What can hang from each mark
Z807: Z417
Z81: Z196 Z439
Z439: Z81 Z313
Z417: Z196 Z439 Z807
Z655: Z417
Z313: Z196 Z439
Z196: Z81 Z417

Known rows, with every way that one mark hangs from another
Z196(Z81 Z417): [ 53  -9  21  -2 -42 -38  -6  75   3 -36 -22   4   7 -55 -18  -9  37 -28]
Z807(Z417(Z196(Z81) Z439(Z313))): [ 24 -35 -40 -16  49  14 -38 -43 -24 -10  -7  11  17   1  -7  19 -33 -32]
Z655(Z417(Z196 Z439 Z807)): [ 21   3  12  -4  42 -37   1 -35  -6 -57  21  11 -11   1 -44 -20  27  19]
Z439(Z313): [-27  25  -6   4 -12  38   0 -12  40  -3  13  18 -19   7  96   3  -9  19]
Z439(Z81): [-33  25   7   2 -29   6  16   3 -23   5 -42   4  -4 -41 -22  -5 -22 -23]
Z313(Z439(Z81)): [ 21   0  -5  -4 -21  -2 -22   3 -31  70 -16  16 -19 -52  13 -19 -54  14]
Z81(Z196 Z439(Z313)): [-16   2 -47   1 -85  71  71  19  49  12  58 -16   7  44 111  42  -3 -58]
Z807(Z417(Z196 Z439)): [ 37  -8 -46 -14  54 -12 -32 -61 -38 -20 -17  11   8 -19  -5   8 -40 -25]
Z417(Z196(Z81) Z439 Z807): [ 25 -44   0   4  65 -19  25  -6 -11 -94 -27 -21  34  39 -69  23  24  12]
Z439(Z81 Z313(Z196)): [-82  16  -1   1 -20  70   6 -12 -21  86 -18  -6  -9 -15   6  -3 -40   3]
Z655(Z417(Z196(Z81) Z807)): [ 22 -23  26  -6   8 -26  11   8  -8 -57   1  10  -7 -47 -53 -26  46   7]
Z439(Z81(Z196(Z417)) Z313): [-77  25   0  -6 -73  64  37  28   0  45  31  -3 -10  28  -6 -15   1 -67]
Z196(Z81(Z439(Z313)) Z417(Z807)): [ 18 -37  46   6 -51 -48  30  67  46 -38   0 -12  19   8  19  17  36   1]
Z196(Z81 Z417(Z439(Z313))): [ 38 -11  12  -1 -12 -24 -25  51  15 -26   8   6  12  11 -12   8  24 -24]
Z81(Z196(Z417(Z807)) Z439): [ 16   4 -15   4 -87  -4  79  45  33 -16  39 -26  10  26  54  16  28 -51]
Z196(Z81(Z439) Z417(Z807)): [ 41 -36  44   7 -48 -67  30  72  30 -50 -18 -14  22 -16  -2  15  38  -2]
Z439(Z81 Z313(Z196(Z417))): [-76  23  10   0 -34  46  13   1 -24  84  -8 -10 -11 -16  -6 -15 -31  -5]
Z655(Z417): [ 27  28   8  -5 -10 -21 -27  -8   9 -14  13  34 -32 -62  17 -30  18   7]
Z655(Z417(Z196 Z439)): [ 36  16 -14 -10  20 -16   2 -36 -19 -44  30  14 -13 -25 -26 -12   8 -16]

Rows
[ 23 -30  25  -5  -6 -30  30   7   2 -57   7   3  -1 -40 -35 -10  39   2] -> Z655(Z417(Z196(Z81(Z439)) Z807))
[ -3   1  21  -6  32 -33  10 -33 -22 -41  12   5  -7   1 -83 -21  18   0] -> Z655(Z417(Z196 Z439(Z81) Z807))
[  2   6 -28   4  43  37 -42 -24  10  24   4   5   4  32  35  25 -23  23] -> Z417(Z439(Z313(Z196(Z81))))
[-11 -10 -35 -16  41  12 -22 -65 -40   8  -7   7   9   6 -21  10 -52 -39] -> Z807(Z417(Z196 Z439(Z81 Z313)))
[-22  -5   9   4  -4  33 -15  20  14  42  -3  -3  -6 -12  38  -8   8  34] -> Z439(Z313(Z196(Z81 Z417(Z807))))
[ 66 -41   4  -1   7 -15 -57  44 -43 112 -25  -7  -7 -78 -15 -34 -17  61] -> Z313(Z196(Z81 Z417(Z807)) Z439)
[-30   6  10   8  37  -8 -10 -11   0 -16 -17  -4   9  68 -57   3  10   9] -> Z417(Z439(Z81(Z196)) Z807)
[  5  28  32   7  13 -56  -6   1  29 -35  16   4 -11  44  18 -16  23  32] -> Z196(Z417(Z439(Z313) Z807))
[-20 -10  -1   6  64   2  39 -48  10 -73  12 -17  11  80  -6  16   5  33] -> Z417(Z196 Z439(Z313) Z807)
[-13   3  -1  11 -40   5  49  -8  40  20  14 -20   3  10 105  33 -24  28] -> Z81(Z439(Z313(Z196(Z417(Z807)))))
[-38  21   8  -2 -57  14  34  39 -25  14 -11  -9  -2  -9 -58 -24  17 -58] -> Z439(Z81(Z196(Z417(Z807))))
[-62   3  21  11  60   9 -24 -37   5  29 -17  -6   3  70 -28   8 -17  56] -> Z417(Z439(Z81 Z313(Z196)) Z807)
[-42  23 -26  -1   2  51  -5 -18   4  20  24   4   2  68  -1  18 -21 -37] -> Z417(Z439(Z81(Z196) Z313))
[ 29 -25   8   8 -15 -15   5  42 -13  37 -37 -27  15 -56  -5   4   9  28] -> Z313(Z196(Z81(Z439) Z417(Z807)))
[ 13   4 -30 -10  52  -2 -77 -59   2  19  -3  32  -6   7  46   8 -44   4] -> Z807(Z417(Z439(Z313)))
[-60   6  30  11  50  -7 -16 -33  23 -11  -9   4   1  86 -18  10  -9  43] -> Z417(Z439(Z81 Z313) Z807)
[ 12  31 -34  -5 -41  31  13  31   9   1  48   0  -8  32  22 -12  30 -60] -> Z81(Z196(Z417(Z439(Z313))))
[ 20  15  26   1  43 -48 -47 -28  19 -31  15  30 -23   3 -16 -23  27  42] -> Z655(Z417(Z439 Z807))
[ 29 -23 -27   5  -9  32  -6  24 -16  48 -44 -19  17 -72  24  27 -18  17] -> Z313(Z196(Z81(Z439)))
[ 31  31 -20   4  15  -5 -23  -4 -32  50 -18 -12  -7 -48   6 -14 -14  26] -> Z313(Z196(Z417(Z439)))
